What can hang from each mark:
kabus: lozap mugu sizop
pode: bodin
bodin: bala gudok liruf lozap sano
bala: bodin
nera: mugu
gudok: bodin
liruf: bodin
lozap: bodin kabus nera
rilud: bodin

Every row comes from one small tree of marks. Brackets hold a mark, then the marks that hang from it, in alphabetical order. Every link used is in the known rows. Which tree was each row made from?
(in the rows, 128 means zero)
Known rows:
[rilud [bodin bala gudok liruf sano]]: [ 92 129 145 118  85 108 136 108 129 153 124 161 115 111 143  88 119 130
 136 161 131  91 123 124 151]
[lozap [bodin bala liruf sano] kabus nera]: [165 105 138 124 150 119 139 136 138 165 146 105 117 137 110 126 124 148
  64  82 115  69 110 119 114]
[pode [bodin gudok sano]]: [102 135 115 129 109 139 155  98 125 114 113 172 133 108 135 145 142 130
 156 172 143  99 160 123 131]
[lozap [bodin gudok] nera]: [130 124 146 130 121 143 148 155 132 151 131 121 122 184 111 156 129 137
  78 128 118 116 137 137  99]
[rilud [bodin bala gudok lozap sano]]: [ 93 121 128 131  78 127 133 118 120 128 121 168 123 102 139  75 111 129
 114 149 126  64 126 121 144]
[lozap bodin [kabus sizop] [nera mugu]]: [193 124 141 130 163 149 157 160 131 124 140  77 126 168 119 193 113 138
 125  54 108 162 124 149  91]
[gudok [bodin bala liruf [lozap kabus nera]]]: [154 118 136 128 148 112  89 126 124 136 148 111 126 149 119 103 129 126
  94  88 116 125  99 131 144]
[rilud [bodin bala gudok [lozap kabus] sano]]: [117 115 119 137  94 132 134 111 122 126 129 153 118 109 134  89 112 138
 106 117 119  56 119 124 136]
[gudok [bodin bala lozap sano]]: [117 130 129 129 128 115 108 129 122 126 132 151 129 107 129  97 117 114
 138 153 124 114 120 120 154]
[pode [bodin gudok [lozap kabus nera]]]: [138 117 104 141 124 161 132 107 118  99 128 139 135 140 125 145 146 143
  93  99 128  79 141 130 115]
[lozap [bodin sano]]: [110 128 126 122 146 124 150 143 138 153 125 131 124 122 118 156 127 123
 144 168 126 134 125 123 110]
[rilud [bodin bala sano]]: [108 134 133 119 113 130 147 119 127 167 116 171 116 115 137 109 107 122
 141 157 129 147 118 125 147]
[kabus [lozap [bodin gudok] [nera mugu]]]: [154 138 149 134 118 129 145 146 124 121 129  86 133 150 132 156 136 139
 125 131 130 129 158 146 128]
[gudok [bodin bala sano]]: [127 139 140 121 133 122 128 127 126 146 130 166 121 134 128 124 117 112
 151 157 126 150 130 129 154]
[gudok [bodin bala liruf lozap]]: [112 130 140 118 146 108  81 123 126 134 137 134 131 120 131  89 134 108
 151 149 129 148 106 130 153]
[kabus [lozap [bodin bala]] mugu]: [153 144 123 122 150 144 129 145 140 102 111 109 135 124 138 152 132 139
 114  91 125 140 164 136 127]
[pode [bodin bala liruf sano]]: [113 131 122 113 141 123 132  92 130 142 118 166 133  74 139 110 143 127
 159 163 149 101 135 113 146]
[gudok bodin]: [116 147 135 124 150 128 119 134 128 146 128 146 125 167 123 167 129 103
 177 164 125 226 120 143 136]
[pode [bodin liruf sano]]: [ 96 132 109 118 137 111 136  93 133 134 117 149 134  82 135 138 147 120
 177 180 148 131 131 114 136]
[gudok [bodin sano]]: [113 142 128 126 134 110 131 130 128 143 127 148 123 139 123 153 121 111
 174 171 127 181 124 129 144]
[kabus lozap mugu sizop]: [157 157  95 135 135 157 140 134 136  54 107 102 146 119 149 194 131 140
 176  62 137 221 158 144 117]
[bala [bodin liruf [lozap nera]]]: [124 122 131 131 171  82  92 141 126 108 121  96 131 131 117  91 138 123
 124 127 140 166 113 116 125]
[rilud [bodin bala [lozap nera]]]: [121 121 134 126 112 143 121 137 119 163 123 150 124 136 131  94 108 127
  85 112 121 133 105 128 140]
[bodin lozap sano]: [ 98 124 113 135 129 114 136 127 123 113 124 118 134  88 127 137 128 129
 164 164 145 139 111 115 126]
[liruf [bodin sano]]: [107 125 110 131 100 133 150 113 134 169 127 145 125 114 123 137 128 109
 166 189 141 174 128 114 118]

Write each row's tree:
[190 133 114 138 144 158 158 150 132  84 124  84 129 175 123 219 113 156
 102   4 119 195 136 144  93] => [lozap [kabus mugu sizop] nera]
[118 141 152 112 152 115  99 122 130 156 136 149 125 143 131 120 134 108
 164 150 130 187 114 137 153] => [gudok [bodin bala liruf]]
[146 124 191 114 126 109 138 151 126 144 138  88 123 147 131 120 125 139
  98 128 128  83 142 139 124] => [lozap [bodin bala gudok liruf] [nera mugu]]
[117 113 119 142  74 146 131 125 123 140 138 131 130 150 119 112 133 122
  92 145 129 120 134 121 108] => [liruf [bodin gudok [lozap nera]]]
[144 123 111 131 132 162 125 105 122  67 115 140 136 112 142 131 139 147
 100  73 130  54 163 132 119] => [pode [bodin bala gudok [lozap [kabus mugu]]]]
[121 138 112 122 156 124 115 125 141 140 128 107 136 118 129 141 156 120
 164 160 138 174 120 131 128] => [kabus [lozap [bodin liruf]]]
[169 130 107 141 139 133 113 153 129  80 130  94 133 167 122 166 110 130
 100  31  99 159 127 138 116] => [gudok [bodin [lozap [kabus mugu sizop] nera]]]
[131 120 121 127 144  99  96 113 128 123 143 123 126 102 126  95 128 122
 139 123 121  94 102 119 151] => [gudok [bodin bala liruf [lozap kabus] sano]]
[127 116 119 124 163 104 135 127 144 152 140  97 120 117 114 159 136 133
 144 131 122 117 103 121 105] => [lozap [bodin liruf sano] kabus]
[ 77 127 119 121 126 102 105 120 129 153 123 123 128 108 135 109 128 113
 163 164 131 173  85 125 135] => [rilud [bodin liruf lozap]]
[ 97 118 137 128 102 104 120 112 122 107 134 126 132  72 139  79 137 144
 133 157 151  46 123 114 140] => [bodin bala gudok liruf lozap sano]
[179 141 125 133 136 150 146 156 130 105 129  90 141 134 134 166 126 132
 147  91 123 176 143 144 120] => [kabus [lozap bodin [nera mugu]] sizop]
[113 117 127 133  83 160 123 112 124 136 137 155 130 120 132  81 135 117
 118 157 138 102 138 124 121] => [liruf [bodin bala gudok lozap]]
[130 124 135 143 139 113 111 146 118  86 119 119 128 157 117  95 134 131
 102 123 136 128 143 126 116] => [bala [bodin gudok [lozap nera]]]
[116 125 151 107 164 128 120 134 141 165 131 127 125 127 125 118 139 123
 134 152 130 140 113 131 119] => [lozap [bodin bala liruf]]
[178 142 101 135 132 155 143 163 142  80 113  87 142 147 131 175 120 144
  97  33 111 159 164 137 107] => [kabus [lozap bodin nera] mugu sizop]
[159 116 135 136 137 156 151 146 132 146 144 108 117 195 106 174 132 147
  64  82 110 106 128 141  91] => [lozap [bodin gudok] kabus nera]
[157 125 134 140 135  96 126 140 114 116 139  85 125 138 120 149 109 126
 135 116 116 121 119 127 142] => [gudok [bodin [lozap kabus [nera mugu]] sano]]
[113 127 132 127 136  95  91 137 124 138 137 109 131 151 119 120 133 113
 127 136 125 163 101 126 141] => [gudok [bodin liruf [lozap nera]]]
[107 122 112 130 104 146 134  99 118 100 117 177 137  75 142  87 139 136
 122 153 142  29 156 114 139] => [pode [bodin bala gudok lozap sano]]
[105 139 148 121  99 152 139 118 125 153 120 178 116 153 139 114 119 126
 130 148 129 146 129 143 137] => [rilud [bodin bala gudok]]
[109 112 121 137  69 145 132 108 124 132 134 154 128  94 132  70 127 120
 118 166 137  58 141 108 127] => [liruf [bodin bala gudok lozap sano]]
